Each row comes from the steps of one path. Every step used is in the known rows, and no mark comes twice. Write the path behind each row, first mark first.
Known rows
purufof > miba > fegum > regip: [ -9 -26  -7  18 -23  12 -34  35 -44 -36 -33   6  51   9   5  23   2 -11
   4   4 -13 -32  23  18  15 -28  -6 -30 -27]
fegum > miba: [-15   3 -22  28 -22  29   6   0 -19  23   8  -8 -40 -41 -36 -45   9 -11
  29 -28 -39 -13 -12 -57 -12 -38  47 -33  20]
fegum > regip > laba > tebaz: [  0  25  13  31 -19   0 -12  35 -15  23   8  16 -36   2  55  -8 -15  10
 -19   1  43  15  55 -52 -46 -51 -20 -53 -51]
purufof > regip > laba > mukopo: [ 15 -36  78  13  13 -41   9  -4  -3  42   4  22 -26 -31  45 -19   8  13
 -30 -20  -4  -1 -17  12 -11  15   0 -46  16]
mukopo > purufof > regip > laba > tebaz: [-20  69  62  26  38 -20  29   7  52  45  20  12 -60 -29  57  20  30  45
 -46   1  -1  32   9 -29 -50   7  -2  -7 -18]
laba > miba > purufof > seful: [ -9   4 -44  22 -65  -3  19 -18  51   6   1 -30  18  33  -7 -51  -9 -62
  14  44  50 -10 -47  26  13  54  47   6  28]
vuzub > laba > mukopo > purufof > seful: [-20   9  11 -55  43  40  12 -19  41  24  17 -40  43 -34  19   0 -12 -20
  -6 -10 -39  65 -21  37  68  48  62  41  63]
vuzub > laba > tebaz > purufof > miba > fegum: [ 10 -26 -37 -19  30  32   4 -33   6 -46  -1 -31  32  28 -32  35   7  -8
  25  -8  -4   6  18   2 -26  -2  26  46  -3]
fegum > miba > purufof > regip > laba: [  5 -13  25  49 -11 -18  16  -7  22  64  20  11 -63 -59   2 -56  54  10
  12  13 -31 -26 -16 -38 -79 -10  56 -43   8]
vuzub > laba > mukopo: [ 18 -45  11 -45  -9   0  -9 -20 -33  37   0 -18  17 -28  -3 -53 -28 -31
  13 -33  -3  20 -18  26  47  26  50 -29  50]
tebaz > purufof > miba: [ 16 -39 -23  12 -14  -4  16 -16  11 -35  22   5  -2 -15 -43  22  15 -30
  42  -4 -34 -12   2 -18  10 -23 -10  42   3]
mukopo > laba > tebaz > purufof > miba > fegum: [  3 -43  -9  15  15  11  12 -23  11 -65 -26 -10  30  71  -4  66  -7 -10
  15  -3  31 -29  -1 -21 -10 -20 -25  29 -12]
vuzub > laba > tebaz: [ -5  48 -28 -14 -14  14  -1 -17   6  45  11 -36 -20   2   7 -53 -19  -4
  13 -19  29  30   5 -27  -8   5  52 -12  24]
tebaz > purufof > regip > laba > miba > fegum: [  3   3  15   7   4 -14   3  -7  12 -34  -6  12   1  49  -1  30  24  26
 -37   9  19 -40   8  54 -41  32 -36  10 -36]
vuzub > laba > tebaz > purufof > regip: [ -1  61 -30 -25  37  11   6 -31  56  53  42 -48 -20 -13  12 -27  16  19
  21  -9   0  50 -25  -2 -20  24  32  47  20]
purufof > regip > laba > furoga: [-28  42  48  -3  14  14   1  16  -5  25  -1  14 -28   5 -10   5   9  39
 -20 -35 -20 -21   7   1 -18 -15  -3 -22   5]
fegum > miba > purufof > regip > laba > tebaz: [   0   16   26   61    5   -6   31  -13   39   56   19   -4  -76  -39
   27  -36   37   -1    3   13   15    9  -14  -70 -101  -15   62  -40
   -8]
fegum > tebaz > purufof: [ 22   2 -62 -16   4  38   1  -2  -1 -31  26 -13   3   8 -21 -20 -40  -8
  23   8  21  51 -13 -13  22   5  -7  52   7]
vuzub > laba > mukopo > purufof > miba > fegum: [ -1 -59  50 -37  38  17  10 -14 -16 -37 -30  -4  59 -26 -17  60  15 -20
 -10 -16 -54   0  -4  55  38  33  43  14  26]
tebaz > purufof > miba > fegum > regip > laba: [ 21 -51   1   7   7  14 -25  23 -37 -50   2  29  21   6   4  49  15  11
   2   9 -21 -29  73  -2 -39 -56 -41  -7 -64]
regip > purufof: [-10  26  -5 -31  15 -26 -24   5 -20   3  -1  -7 -10   5 -25   2  -1  30
  16 -27 -15 -22  24 -28  44 -28 -61  16   5]
mukopo > laba > tebaz: [-12  20   4  28 -30 -13   7  -7  15  25 -20 -12 -23  54  43 -13 -36  -5
  -1 -11  73 -12 -16 -55  12 -17 -14 -32  15]
mukopo > purufof: [-22  29  17 -19  -1 -11  11  24   8  11  14  20 -15 -31   0   4  10  20
 -18 -11 -44  23   6   7  37  13 -10   0   1]
laba > furoga: [-30  25  -5 -27 -16  29   0  24 -34  -7 -10   2   2  29 -42  -5 -31   3
   7 -44  -8  -5   2   1  29 -15  -2 -20   9]
tebaz > purufof > miba > fegum: [  7 -48 -26  -4  11   4   2 -11 -12 -66  -2   2  33  27 -40  37  12   6
  21  -6 -27 -19  11   8  -9 -12 -17  29 -15]
vuzub > laba: [ -1  19 -33 -35 -29  11 -22 -16 -14  51  10 -25  -4 -19 -24 -76  -7   7
  24 -21 -15   1   5   3  24  10  50 -13  45]
mukopo > purufof > miba > fegum > regip: [-18 -13  19   1   4  20 -19  45 -29 -41 -28  14  56 -16  11  67  17  -4
 -12   8 -43 -11  28  34  31 -14 -13  -6 -35]
miba > fegum > regip > laba > mukopo > purufof: [  2 -54  78 -32  44  -2  -9  47 -42 -26 -10  43  32 -25  47  64  -3  15
 -55  -7 -28  24  45  44  18   1 -30 -37 -48]
fegum > miba > purufof > furoga: [  1 -14 -29  55 -30 -36  27 -29  15  66  -3  19 -35 -72 -42 -76  33 -32
  39  36 -47   0 -67 -45 -51 -12  78 -35  48]
regip > purufof > miba: [ -4  -9  14   8   7 -21  -4 -11  -7 -27 -17  -7  -2 -18 -43  46  18 -13
  33 -17 -35 -53  14 -33  45 -37 -38  35  20]
regip > laba > miba > purufof > furoga: [ 17 -14  11  63 -65 -80  30 -27  24  42 -19  47 -33 -24 -16 -46  25 -39
  -8  65  16 -38 -46  11 -50  27  20 -37  15]
regip > laba > miba > fegum > tebaz > purufof: [ 26 -16 -32  -4   5  40   3  -6 -13 -82  -4   4  17  52 -17  31 -33  -8
 -17  24  51   3  12  28 -16  21 -26  43 -34]

Which path is each row?
[ 15 -20 -39 -10 -10  44   0 -14  -1 -79 -31 -21  47  85  -8  40 -56 -30
  -4  20  76 -13 -31  35  39  33 -29  51   0]
mukopo > laba > miba > fegum > tebaz > purufof
[ -8  -1 -54   6 -35   0   2 -11  43  29  20 -26  13  15   1 -76  -6 -20
  27  28  15  21 -30 -10  -1  26  52   1  38]
miba > purufof > seful
[ -8  41  -3  10  22 -12  13 -22  64  36  17 -27 -22  29  38   9   3  16
  10  -3  36  16 -43 -24  -3   7 -20  31  11]
mukopo > laba > tebaz > purufof > regip
[  1 -15 -16  31  -4  38   0  -3 -21 -59 -41 -10  38  18 -13  13 -29 -18
  -3  14  17  -4 -25   4  16  16  32  19  25]
purufof > miba > fegum > tebaz
[ 11  16  11   7  19 -23   3  -9  28  34  43  16 -44 -18  13 -17  32  52
  -6  -5 -24   0  16 -12 -47  -9 -26   9 -13]
tebaz > purufof > regip > laba
[ -6  29  39  28  -4 -35  -1   2  16  58  18  17 -51 -24  29 -39  32  54
 -22  -8 -16 -22   4 -14 -42  -4  -5 -32   5]
purufof > regip > laba
[  7   0 -30  -6  -1   2   9 -16  25  -6  15 -13 -16  55  17  12 -33  -7
  20  -8  55  16  -3 -48   2 -21 -41  23  -7]
mukopo > laba > tebaz > purufof
[ 11  13   2   2  48  17  -3  -6  14 -11  17   0  -8  11  19   5   5  57
 -23  13   2  18   7   7 -49  11 -11  33 -14]
miba > fegum > tebaz > purufof > regip > laba
[ 14  -7 -26 -13  30  19 -17  22 -16 -34  27  10  -1  40  31  35 -11  29
  -9   3  30  33  72 -26 -63 -45 -48   0 -83]
miba > fegum > regip > laba > tebaz > purufof
[-13  -9   0  12 -56   7 -38  35 -39 -32 -63   0  56  74  30  28 -32 -25
 -21  11  63 -66   1  51  47   1 -39 -45 -29]
mukopo > laba > miba > fegum > regip
[ 24 -64  51   1 -14 -18 -18  32 -56  14  -2  34   1 -23  45  -5 -23 -18
 -19 -14  13   2  32   2  12 -27 -21 -69 -27]
fegum > regip > laba > mukopo
[  5 -43  82 -20  28 -23  23  18 -12   0  11  44 -15 -46  29  32   3   6
 -41 -18 -31  26  21  13  21  10 -16 -26 -11]
regip > laba > mukopo > purufof
[  5 -53  57 -23  19   8  28 -17   4  -8 -10  -2  26 -72 -17  45  14 -57
  10 -15 -61  10 -16  32  66  27  51  22  48]
vuzub > laba > mukopo > purufof > miba
[ -2  34 -21 -10  19 -17   1  -8  37  36  40 -14 -19 -12   1 -25  26  31
  14  -8 -25  24 -28  10   1  15 -13  30  12]
tebaz > purufof > regip
[  1 -13  79  12  37 -56  35 -10  13  41  -5  61 -19 -76  20  23  22   7
 -42  12 -60  32 -25   8  -3  10  -3 -17  23]
regip > laba > mukopo > purufof > furoga
[ 23 -75  64  29  10 -22  26 -15   0  49  10  15 -40 -66  20 -33  28 -26
   5  -1 -17  -4 -37 -17 -46   7  58 -56  21]
fegum > miba > purufof > regip > laba > mukopo
[  1  -5  -5   4  34  32 -14  -7 -24 -75 -46 -20  45  23 -25  53 -22  -5
   5   7   6 -18  -5  -5  37  -4 -10  54  20]
regip > purufof > miba > fegum > tebaz
[-25  51  20  14  13 -46  24  -5  31  50  -1  38 -18 -61  -5  -5  29  19
 -22  18 -69  29 -37   3  12  13   5   6  33]
mukopo > purufof > furoga
[ 14  22 -60 -42  14  26   2 -25  20  13  42 -37 -13  10 -16 -23 -16  -3
  34 -16  16  54  18 -24 -14  -4  18  39   1]
vuzub > laba > tebaz > purufof
[ -4 -27  48  12  13   9 -16  43 -29 -36 -16  41  20 -22  22  70  27  20
 -33  12 -44 -26  70  12 -17 -38 -26 -23 -58]
mukopo > purufof > miba > fegum > regip > laba
[ -1  24 -19 -11 -67   5  -2 -19  -3  17 -17 -24   0   4 -31 -45  -9 -46
   5  -2  29 -39 -15  46  41  42  38  -6  32]
vuzub > laba > miba
[ 12 -29 -17  23 -94 -43  18  -1   4   5  -9   9  -8  14 -25 -52  -2 -64
  12  35  55 -35 -36  32   7  50  21 -36   1]
laba > miba > purufof
[ -3  -5  10   5   3  -7 -27  19 -26 -23 -22  -4  22 -28 -19  60  17 -28
  36  -8 -31 -48  32 -21  61 -57 -47  25  -6]
fegum > regip > purufof > miba
[ 16 -10 -64 -26  25  45  -8   2 -16 -61   9 -14  35  40 -20   1 -40  13
   9   7  20  45  -1  11   4  14 -10  48  -8]
miba > fegum > tebaz > purufof
[ -5 -28  57 -33  21 -18  22  19  -9   2   5  24   7 -40  16  23  -5 -14
 -25 -21 -32  42 -14  28  61  31  -5 -13   9]
laba > mukopo > purufof
[-13  49  -2   3  26 -60  -9 -22   6  42 -14  16 -16 -28 -25  -7  16  28
  10   3 -44 -10 -22 -27  18 -28 -40  19  38]
regip > purufof > furoga
[ 20   2 -22   2  15  -2  13  -5  14  -9  48  12 -47  21   8   2  -8  22
   5  -7  27  32  48 -54 -60 -33 -37  11 -46]
regip > laba > tebaz > purufof
[ -9   9 -20 -23 -38  13 -15 -13 -22 -21 -35 -23  35  47 -28 -20 -12 -10
 -14  -4  27 -42  -4  67  16  48  28 -12  12]
vuzub > laba > miba > fegum
[-18  43  66  10  27 -28  13  13  36  48  23  28 -47 -49  34   7  48  61
 -43  -2 -49   0  12   2 -25  10 -12  -8  -4]
mukopo > purufof > regip > laba
[-31   7  15 -20 -26  29  -6  11 -25  -4 -38  -1  14  65 -22  13 -46  -5
   7 -43  24 -41 -15  -9  58 -22 -18 -23  30]
mukopo > laba > furoga
[-10   3  -7  37 -17 -10  18 -11  31  69  14 -16 -36 -58 -10 -70  47 -14
  32  12 -34  -5 -65 -21 -36  15  79 -29  33]
fegum > miba > purufof > regip
[-13   8 -12   6 -51   6 -35  45 -46 -34 -39   3  46  45  12  10 -16 -21
 -23  11  38 -38  14  58  27   8 -26 -40 -45]
laba > miba > fegum > regip
[  9  17 -46 -10   7   1  13  -4  18 -10  40 -11 -26  25  -3  -7 -16   2
  21  -9  29  51  11 -40 -20 -15 -25  25 -25]
laba > tebaz > purufof
[ 13  27 -15  29  27 -38  26 -31  35  32  28  31 -48 -17   5  -6  10  20
   0  21  -5  39  -1 -53 -74 -31 -20  15 -10]
regip > laba > tebaz > purufof > furoga
[-10  30 -12 -34  10  -8 -51  39 -40   4  -6  -7  14  -7  -1  20  -8  15
  17 -17 -13 -17  44 -16  61 -52 -71   3 -22]
fegum > regip > purufof
[  2 -15   9   3 -13  -1 -44  43 -55  -6  -9  30   8  19  31  -5  -3  44
 -29  -1   2 -24  69  -1 -36 -42 -33 -61 -59]
miba > fegum > regip > laba
[ -6  56 -17   4  30 -12  16 -10  55  33  40 -24 -31   4  24  -9  15  24
   7  -4   9  48 -29 -16 -26  12  -8  33  -2]
laba > tebaz > purufof > regip
[-31  47 -38 -38  47  34 -54  20  -3 -19 -10 -44  64  43  14  30 -13  31
   6  -3 -10   1  33   5  44 -30 -39  37  -2]
miba > fegum > regip > purufof > seful
[ 18   1 -67 -42   5  64  -7 -24  -8 -63  -5 -40  48  42 -38   5 -40 -28
  10  18  41  19 -13  54  23  49  22  69   9]
vuzub > laba > miba > fegum > tebaz > purufof
[ 12  -6  30  30 -23 -54   3  -3  24  65  20  21 -47 -27  23 -60  39  28
  -8  21  -2 -17  -9 -11 -62  15  17 -44   2]
miba > purufof > regip > laba
[  0  21 -31 -11 -25  56  -8 -13 -22 -40 -43 -39  47  40 -17 -19 -47 -30
 -18  18  58  -8 -30  59  31  63  51  20  30]
vuzub > laba > miba > fegum > tebaz
[  6 -41 -35  26 -44   1  13  -4 -11  28  13  -1 -33 -43 -40 -71  15 -39
  48   8 -18  -8 -27 -45 -30 -12  72 -44  16]
fegum > miba > purufof
[ 16  -4 -53 -13  -1  43   2  -4 -10 -82  -9 -15  37  56 -25  22 -41 -24
  -6  22  52  17 -17  42  17  41 -15  53 -13]
laba > miba > fegum > tebaz > purufof
[-14  22  -3 -28   5  -3 -48  34 -47 -48 -41 -10  49  45  -6  61  -8   2
 -10  -2  19 -52  38  38  57 -18 -80   5 -44]
laba > miba > fegum > regip > purufof
